Known rows, with every way that one mark hangs from another:
(Z_191 (Z_640 Z_596) (Z_869 Z_572)): [ 2.59  1.07  4.05 -6.98  0.97 -0.93 -1.80 -0.35 -3.57 -1.06 -3.26  2.86
  2.22 -3.24  2.48 -0.08  3.56  0.51 -1.71 -2.01 -3.67 -2.85 -0.11  0.81
 -0.71  0.66]
(Z_191 (Z_640 Z_572 Z_596) Z_869): [-0.55 -1.00  1.86 -6.13 -0.75  0.09 -3.00 -1.58 -2.53 -0.29 -1.94  1.79
  3.26 -5.92  2.68 -2.06  0.99  2.76 -1.47 -1.43 -4.47 -3.73 -1.01  2.17
 -0.97  1.95]
(Z_516 Z_572 Z_596): [-0.77 -1.70 -0.56  4.07  0.09  1.06  1.05 -1.50  4.08 -0.31 -1.22  0.59
  0.53 -1.90 -0.85  0.75  0.18 -1.76 -0.10 -1.06  0.99  0.59 -0.79  1.48
  2.10 -2.83]
(Z_596 (Z_869 (Z_572 Z_516))): [ 2.31  1.95  0.53  0.30  0.93  1.72  2.62  0.04 -0.39 -0.29  0.69  0.38
 -2.54  2.41  1.34 -0.58  0.99 -1.68 -0.67 -1.50  2.37  0.85  3.07  0.44
  2.11  1.25]
(Z_640 Z_572): [-1.60  1.83 -0.91  1.32 -0.08  1.98  0.47 -1.39  0.57 -1.76  1.74  0.81
 -0.03 -1.28  1.79 -2.67 -0.15 -0.34 -1.22 -1.78 -1.40 -1.08 -0.22  0.50
 -0.40 -0.11]
(Z_869 (Z_572 (Z_516 Z_596))): [-0.16  2.93 -1.21  1.66  3.45  1.80  1.59  0.78  1.11 -2.11 -0.89  0.60
 -0.44 -0.12  0.33  1.02  2.88 -0.70 -0.71 -2.69  1.90  0.87  0.35  0.52
  3.28 -0.37]
(Z_640 Z_191 (Z_572 Z_516)): [-3.94  1.90 -2.88  1.45  0.99  2.51 -1.28 -1.43 -1.88 -3.90  0.25  0.32
 -0.31 -1.97  0.42 -5.21 -0.95  2.58 -0.76 -1.34  0.24 -1.28  1.01  0.26
  0.94  1.88]
(Z_869 (Z_572 (Z_516 Z_191 Z_596))): [-1.18  0.47 -1.37  1.34  4.18  1.76 -0.03  0.85  1.85 -2.96  0.14  0.05
  0.58 -0.17 -2.14  1.70  2.92 -0.31  0.64 -0.78  2.07  1.63  0.33 -0.11
  2.34 -2.30]
(Z_39 (Z_596 Z_516) (Z_607 Z_751)): [ 0.07  2.96  1.58  3.43 -1.49  0.24  1.92  2.86  1.29  3.40 -1.92  2.19
 -0.36  1.64 -0.88  2.88  1.46 -0.04  4.00  1.26  2.06  1.64 -0.92 -2.02
  1.25  0.96]
(Z_869 (Z_572 Z_516)): [ 0.86  4.06 -0.47  0.15  2.66  2.11  1.50  1.59 -1.07 -3.07  0.30  1.84
 -1.77  1.25  1.60  0.25  2.01 -1.41 -1.44 -3.13  1.79  0.87  1.35 -0.03
  2.07  0.17]
(Z_191 (Z_640 Z_572 Z_596)): [-1.11  0.98  0.49 -3.93 -0.61 -0.95 -1.61 -1.00 -0.69 -0.87 -1.30  0.27
  1.71 -4.27  1.74 -2.85  0.14  2.64 -1.97 -0.60 -3.18 -3.15 -2.00  0.27
 -1.40  0.33]
(Z_191 (Z_869 Z_572)): [ 2.43  1.80  2.65 -1.87  1.52  1.89  0.24 -0.49 -2.40 -1.96 -0.38  3.38
  0.34  0.10  2.63  0.23  3.37 -2.87 -0.77 -3.12 -1.90 -0.47  1.47  0.98
  0.34  0.22]
(Z_123 (Z_607 Z_640 Z_751)): [-1.27  3.33 -2.14  0.40 -0.20 -1.40 -0.28  4.11 -2.55 -0.18  2.30  1.27
 -2.64  3.04  3.40  1.05 -2.18 -2.86 -4.18 -1.12 -0.98  4.01 -1.66  0.00
 -3.63 -1.63]
(Z_516 (Z_191 Z_640) (Z_572 Z_869)): [ 0.07 -3.49  1.46 -2.99 -1.25  0.33 -1.14  1.06  0.58 -3.20 -0.44  1.10
  1.96 -1.29 -1.62  1.59 -1.21  0.30 -1.56  2.44  2.23  0.48  0.55  0.05
 -0.22 -1.70]
(Z_607 (Z_516 Z_191 Z_596) (Z_640 (Z_572 Z_869)) Z_751): [-4.31 -1.52 -4.57  2.06 -2.62 -1.79 -1.90  6.07 -1.03  2.17  4.29 -4.19
  0.32  1.08 -0.56  2.11  1.10  4.06 -2.12  0.59  1.16  1.82 -1.39  1.36
 -4.06 -0.66]
(Z_596 (Z_516 Z_191 Z_572) Z_869): [ 1.61 -4.77  2.10  2.91 -2.08 -0.57  2.12 -1.98  3.78  2.48  1.42 -1.93
 -1.58  1.36 -2.61  2.03 -2.07 -1.31  3.64  3.66  2.25  2.74  2.17 -0.39
  0.48 -2.70]
(Z_640 Z_191 Z_596): [ 0.18  1.64 -0.89 -0.45  1.18 -0.17 -1.41 -2.96 -1.80 -2.92 -2.11  0.28
 -0.07  0.14 -0.47 -4.65 -0.89 -0.65 -0.09  0.19 -3.17 -3.40 -0.80 -1.56
  0.05  1.92]
(Z_572 (Z_516 Z_191 Z_596) Z_869): [-1.42 -1.64 -3.76 -0.03  2.66  3.86 -0.22  1.50  2.25 -3.35  0.38 -1.07
  1.84  0.59 -2.17  2.43 -1.11 -0.10  0.45  1.37  3.23  1.04  0.26  0.87
  4.52  3.34]
(Z_39 Z_596): [ 0.72  3.81 -0.06  1.68  0.69  2.80  1.13  0.59  1.54 -1.22 -0.90  3.17
  0.41  1.11  0.99 -0.47  1.45 -2.68  1.89 -2.13  0.39 -0.90 -0.15 -0.91
  1.33  0.77]
(Z_123 (Z_607 (Z_516 Z_572))): [-0.61  0.41 -0.68  3.81 -0.29 -1.05  1.09  1.33  1.83  0.86  0.77  0.00
 -1.49  3.07  0.95  1.24 -3.39 -3.15 -2.05 -2.71  1.00  2.47 -2.33  1.02
 -0.71 -3.64]
(Z_572 Z_869): [ 1.99  2.48 -0.64 -1.09 -0.01  2.52  1.92  0.51 -0.74 -2.94  0.46  0.88
 -0.13  2.82  1.69 -0.07 -1.25 -3.10 -1.88 -0.61  0.43 -0.65  0.55 -0.17
  1.91  4.08]
(Z_39 Z_596 Z_607): [ 0.41  2.93  1.52  1.85  1.12  2.43  1.51 -0.57  1.61  0.37 -1.68  4.18
  1.52  0.76 -0.91  0.84  1.30 -1.49  2.90 -1.31  1.59 -1.25 -1.07 -1.98
  2.18  0.45]
(Z_572 (Z_516 Z_596) Z_869): [-0.30  1.11 -3.60  0.29  1.91  3.86  1.50  1.42  1.17 -2.38 -0.77 -0.71
  0.89  0.83  0.37  1.54 -1.12 -0.65 -0.96 -0.92  2.97  0.25  0.25  1.40
  5.45  5.28]
(Z_39 (Z_596 Z_516 (Z_869 Z_572)) Z_607): [ 3.47  2.42  4.71  2.88 -0.09 -0.71  4.71 -1.96  1.71  4.93 -1.97  1.64
 -0.35  2.35 -1.92  2.57  2.32 -0.44  5.20  0.40  3.94 -0.05  1.61 -3.36
  2.64  0.32]
(Z_640 (Z_596 Z_869)): [ 2.83 -0.26  0.06 -0.81 -0.37  0.35  1.04 -2.51  0.64  1.12 -0.34 -0.60
 -1.08  1.47  0.68 -2.04 -1.37 -2.18 -0.09  0.51 -1.85 -2.28  0.18  0.06
  0.85  2.71]
(Z_596 (Z_516 (Z_191 Z_640))): [-0.32 -0.06  2.24 -2.05  0.17 -0.56  0.10  1.03  1.89 -1.25 -0.06 -1.46
  0.81 -0.06 -0.27  2.14 -0.10 -0.37  3.14  2.81 -1.73  2.31 -0.92 -1.32
 -1.36 -2.19]
(Z_596 (Z_869 (Z_572 (Z_516 (Z_191 Z_640))))): [ 1.01 -0.16  1.64 -2.83  1.01  0.61  0.29  1.18 -0.21 -1.19  0.32 -0.06
 -0.53  0.70 -0.28  0.18  1.55  0.18  0.01  0.97  1.86  1.56  2.57  0.16
  0.31 -0.80]

Rows:
[-0.32 -2.41  1.24 -0.17  3.31  1.39 -1.69 -1.45  1.46 -1.59 -0.45  1.12
  3.04 -1.58 -1.97  1.99  3.99 -1.61  1.97  0.04 -1.51  0.54  0.29  1.05
  0.69 -2.70]
(Z_516 (Z_191 (Z_869 Z_572)) Z_596)
[-0.01 -6.13  2.53 -4.66 -0.52 -0.06 -4.08 -0.90 -0.16 -1.21 -1.80  2.47
  3.14 -4.90 -1.41  0.94  0.07  1.29  0.08  1.31 -1.58 -1.18 -0.40  1.59
 -1.01 -2.68]
(Z_516 (Z_191 (Z_640 Z_596) Z_869) Z_572)
[-1.78  0.74 -3.78 -1.30  0.49  1.39 -1.57 -2.54 -3.56 -3.17 -1.19 -0.51
  0.69 -1.94 -1.02 -5.04 -2.75  4.32 -2.40 -0.14  1.35 -4.57  0.78 -0.62
  2.82  6.41]
(Z_640 Z_191 (Z_572 Z_516 Z_869) Z_596)
[-2.91 -2.74 -2.32  3.72  0.91 -2.72 -0.69  1.76  2.34  1.90  2.29 -1.98
  0.08  1.62 -1.55  3.64 -2.37 -0.75 -0.86 -1.13  1.77  3.69 -3.15  0.37
 -2.69 -6.87]
(Z_123 (Z_607 (Z_516 Z_191 Z_572 Z_596) Z_640))
[ 2.75  2.16  1.82  2.70 -1.34  0.89  3.65 -0.78  2.80  3.40 -0.83 -0.02
 -1.02  2.45  0.10  0.82  0.26 -1.90  4.94  0.44  1.64  0.53  1.78 -1.44
  2.01  1.84]
(Z_39 (Z_596 Z_516 Z_869))
[ 3.34  1.29  2.33  0.40 -0.09 -3.41  1.81 -4.27 -1.67  1.48 -2.40 -2.33
 -1.94  1.67 -1.62 -3.02  0.10  0.42  2.23  2.02 -1.02 -2.18  1.90 -2.89
  0.42  1.62]
(Z_640 Z_191 (Z_596 Z_516 (Z_869 Z_572)))
[-4.04  2.89 -2.76  1.42 -0.72 -2.48 -1.82  1.52 -4.38 -0.78  2.01  0.54
 -1.88  0.52  2.06 -3.00 -2.40  0.70 -4.40 -0.50 -1.26  2.15 -1.05 -0.53
 -4.72 -1.76]
(Z_123 (Z_607 (Z_640 Z_191 Z_572) Z_751))
[ 2.07 -3.46  0.23  0.22 -0.81 -1.04  0.57 -1.71  1.64  0.41 -0.66 -1.37
  0.13  0.12 -3.21  2.46 -2.67  0.28  1.23  2.85  1.84 -0.76 -0.18 -1.60
  1.68  0.67]
(Z_640 (Z_596 (Z_516 Z_191 (Z_572 Z_869))))
[ 4.54  1.10  2.51  0.15 -0.20 -2.42  3.17 -2.77  0.36  3.15 -0.97 -1.96
 -2.14  1.97 -0.28  0.18  0.36 -0.98  1.58  0.87 -0.26 -1.07  1.17 -1.81
  1.18  1.30]
(Z_640 (Z_596 Z_516 (Z_869 Z_572)))
[-2.71 -0.41 -0.73 -1.74 -0.39  1.09 -0.19  0.05  1.57  0.48 -0.61 -1.30
  1.56 -3.96  1.42 -1.61  0.17  3.23 -0.50 -0.28  0.28 -0.07  0.26  2.42
  1.37  1.04]
(Z_191 (Z_640 (Z_572 (Z_516 (Z_596 Z_869)))))
[-2.62 -2.60 -0.16  0.82 -3.82 -1.78 -2.80  7.11  0.59  0.36  0.91 -1.25
 -0.67  0.65 -0.47  1.66  0.96  1.58 -1.28  1.33  0.13  3.23 -1.35  2.11
 -4.15 -4.64]
(Z_607 (Z_516 (Z_191 Z_640) Z_572) Z_751)
[ 1.97 -2.46  3.71 -4.83 -1.71 -1.30 -1.18 -0.84 -0.99  1.50 -3.59  1.12
  1.82 -4.43  1.67  1.54  0.02  1.33  0.73  0.00 -2.42 -1.31 -0.52  1.40
  0.18  0.60]
(Z_191 (Z_640 (Z_596 (Z_516 Z_572))) Z_869)
[ 1.67  0.99  3.06  0.63  1.32  0.94  0.56 -0.04  0.89  0.57 -1.01  2.42
  1.49  0.21 -1.55  3.02  3.68 -0.82  5.24 -0.21  1.06  0.50  1.40 -1.85
  0.87 -1.27]
(Z_39 (Z_596 (Z_516 (Z_191 (Z_869 Z_572)))))
[ 1.11 -0.35  0.55 -2.42 -0.88 -2.94 -1.77  3.41 -4.40  2.01  1.41 -0.23
 -1.33  0.16  0.61  3.02  2.52  1.59 -0.45  1.05 -1.52  1.44  0.34 -0.75
 -3.87 -0.71]
(Z_607 (Z_640 (Z_596 (Z_516 (Z_191 (Z_869 Z_572))))) Z_751)
[-1.68 -3.06 -2.65  1.56  2.27  3.11 -0.09 -0.08  3.92 -0.62  0.91 -1.75
  0.54  0.30 -2.19  1.06 -0.65 -0.72  2.28  1.78  1.86  1.96  0.77  1.61
  3.12  0.56]
(Z_572 (Z_516 Z_191 (Z_596 Z_869)))
[-3.02  2.70 -2.68  1.25 -0.93 -1.62 -0.83  2.92 -2.76  0.50  3.18  0.93
 -2.17  0.75  3.31 -0.33 -2.23 -0.46 -4.88 -1.39 -0.61  3.16 -1.66  0.31
 -4.06 -1.92]
(Z_123 (Z_607 (Z_640 Z_572) Z_751))
[-1.97 -1.15  0.30 -3.86 -0.32  0.61 -1.84  0.46 -0.18 -3.37  1.07 -0.01
  2.74 -1.96 -0.49 -0.70 -0.24  1.79 -1.03  2.06 -0.45 -0.68 -0.28 -0.21
 -1.39 -0.16]
(Z_516 (Z_191 (Z_640 (Z_572 Z_869))))
[ 0.08 -0.78  0.34  1.30 -1.78 -2.43  0.50 -5.76 -0.78  2.33 -0.98 -3.38
 -0.72 -1.27 -1.47 -5.17 -2.15  3.18  2.14  2.47 -1.54 -3.21  1.08 -1.66
 -0.11  2.71]
(Z_640 Z_191 Z_572 (Z_596 Z_516 Z_869))
[-1.29  1.71 -1.50  3.13 -2.56 -4.01  0.04  4.42 -3.30  3.47  1.06 -4.15
 -2.73  3.46  0.72 -1.02  3.45  1.93 -1.33 -0.50 -0.18  1.90  0.81  0.51
 -4.34 -1.37]
(Z_607 (Z_516 (Z_596 (Z_869 Z_572))) (Z_640 Z_191) Z_751)
[ 0.25 -3.42  0.29  0.82 -1.21 -1.52  0.37 -4.07  2.21  3.24  1.38 -3.35
 -0.10 -1.10 -2.49 -1.20 -2.08  2.15  2.86  3.40 -0.70 -1.45  0.34 -1.02
 -0.17  0.48]
(Z_640 Z_572 (Z_596 (Z_516 Z_191) Z_869))
[-1.33  1.79 -2.19 -0.58  1.25 -2.10 -0.56 -1.74 -1.87  0.59  1.90  0.55
 -0.62 -0.64  1.92 -1.02 -3.35  0.08 -3.73 -2.16 -1.30 -0.64 -2.64 -1.00
 -2.47 -1.17]
(Z_123 (Z_607 (Z_640 Z_572 Z_596)))
[-1.62 -0.02 -4.00 -0.89 -2.76 -0.53 -1.14  3.10 -3.50  2.82  2.96 -1.24
 -3.03 -0.98  2.34 -1.68 -0.98  4.03 -3.81 -0.33  0.88 -0.05  0.97  1.48
 -2.06  3.05]
(Z_607 (Z_640 (Z_572 Z_516) (Z_596 Z_869)) Z_751)
[ 2.17 -0.79  0.72  1.62 -0.93 -1.25  1.59 -1.99  1.83  1.53 -1.48 -0.65
 -1.29 -0.77 -0.56  0.95 -1.83 -0.50  0.89  0.20  0.05 -0.76 -0.83 -0.85
  1.45 -0.28]
(Z_640 (Z_596 (Z_516 Z_572)))
[-1.42  2.91 -2.04  3.10 -0.98 -1.24 -0.16  5.27 -0.08  1.03  1.23 -0.70
 -2.43  4.97  2.41  0.88 -2.09 -3.21 -2.78 -1.41 -1.25  3.82 -2.79  1.45
 -2.42 -1.27]
(Z_123 (Z_607 Z_516 Z_751))
[ 1.77  0.74  1.14  2.26  1.20  0.01  2.64 -2.12  2.52  1.25 -0.71 -0.95
 -0.29  1.08 -0.25 -0.20  2.55 -2.53  0.67 -0.42  0.15  0.23  1.11  0.38
  1.85 -0.81]
(Z_516 (Z_596 (Z_869 Z_572)))
[-1.44 -3.53 -2.62 -0.40  0.43  1.45 -1.42 -2.46  1.05  0.54  1.80 -1.46
  0.03 -1.97 -2.06 -2.36 -2.21  2.96  0.22  1.42  1.17 -1.84  0.79  0.81
  1.42  2.09]
(Z_640 (Z_572 (Z_516 Z_191)) (Z_596 Z_869))
[-0.58 -0.82 -0.68  0.40 -1.12 -1.02 -1.10 -5.66 -1.59  0.27 -0.74 -1.37
 -0.18 -1.65 -1.09 -7.01 -1.69  2.31 -0.26  1.21 -2.05 -4.37  0.99 -0.71
 -0.42  2.50]
(Z_640 Z_191 Z_572 (Z_596 Z_869))
[-0.05  0.79 -0.51  0.96 -0.61 -1.01  0.88 -2.94  1.02  1.54  0.06 -1.72
 -0.30 -2.04  0.29 -1.24 -1.26  1.82  0.85 -0.05 -1.75 -2.25 -1.29 -1.04
  0.35  1.35]
(Z_640 Z_572 (Z_596 Z_516))
[ 0.93 -1.13  2.11 -1.89  2.46  1.86 -1.63 -0.44 -1.05 -3.05  0.97  2.63
  1.37  0.04 -0.32  1.08  2.92 -2.40  0.83 -0.35 -1.60  0.38  1.31  0.39
 -0.74 -1.96]
(Z_516 (Z_191 (Z_869 Z_572)))
[ 1.83  2.07  4.50 -5.88  0.79  0.30 -0.91  0.89 -3.19 -2.14 -2.01  3.32
  1.88 -2.15  3.61  0.39  4.17 -0.80 -1.35 -2.35 -2.92 -0.56  0.85  1.34
 -1.05 -0.52]
(Z_191 Z_640 (Z_869 Z_572))
[-0.57  1.05 -1.41 -1.30  0.90 -2.84 -2.16  0.17 -4.54  1.00  0.18 -0.60
 -0.28  2.13  1.86 -1.00 -2.59 -0.33 -1.90 -2.74 -2.88 -0.58 -2.29 -0.16
 -3.48  0.00]
(Z_123 (Z_607 Z_516 (Z_640 (Z_191 Z_869) Z_596)))
[ 2.07  0.19  1.84 -4.70 -1.04 -1.00  0.00 -0.77 -0.12  0.57 -1.91 -0.34
  0.40 -0.81  1.62 -1.83 -0.43 -0.24 -0.86  1.01 -2.75 -2.02 -0.53  0.35
 -0.64  1.77]
(Z_191 (Z_640 (Z_596 Z_869)))
[-0.68 -6.59  0.23  3.78 -0.28  0.49  0.06 -2.68  5.49  1.22  0.39 -1.12
  0.86 -1.01 -4.09  1.10 -0.53 -1.34  2.17  2.89  2.02  1.56  0.85  1.38
  1.37 -4.05]
(Z_516 Z_191 Z_572 (Z_596 Z_869))
[ 1.34 -2.82  0.86  1.68 -1.21  0.27  1.63 -0.30  2.13 -0.56  0.71 -1.08
 -0.21  1.23 -2.51  3.28 -2.30 -0.87  1.83  2.93  3.12  1.90  1.12 -1.22
  1.53 -0.82]
(Z_596 (Z_516 Z_191 (Z_572 Z_869)))
[ 0.54 -3.65 -0.26  0.58 -0.61  1.66 -0.14 -0.19  1.28 -3.02  1.22  1.25
  0.57  0.74 -2.47  1.55 -1.89 -1.48 -0.95  1.76  3.14  0.49  1.09 -0.24
  1.08 -1.06]
(Z_516 Z_191 (Z_572 Z_869))
[-0.77 -1.04  1.65  1.26  0.89  2.01 -1.05  1.42  1.24  1.95 -0.46  2.56
  3.18  1.45 -2.30  3.04  2.20  0.00  4.98 -1.14  1.08 -0.74 -1.42 -0.35
  0.46 -0.54]
(Z_39 Z_596 (Z_607 (Z_516 (Z_191 Z_869))))
[-0.51  2.37 -3.09 -0.02 -2.76 -2.44 -1.03  6.60 -3.39  2.50  2.36 -2.19
 -3.02  3.12  3.00  0.81  0.65  1.06 -3.09 -1.86 -2.09  0.55 -2.24  0.71
 -4.81  0.58]
(Z_607 Z_516 (Z_640 Z_596) Z_751)
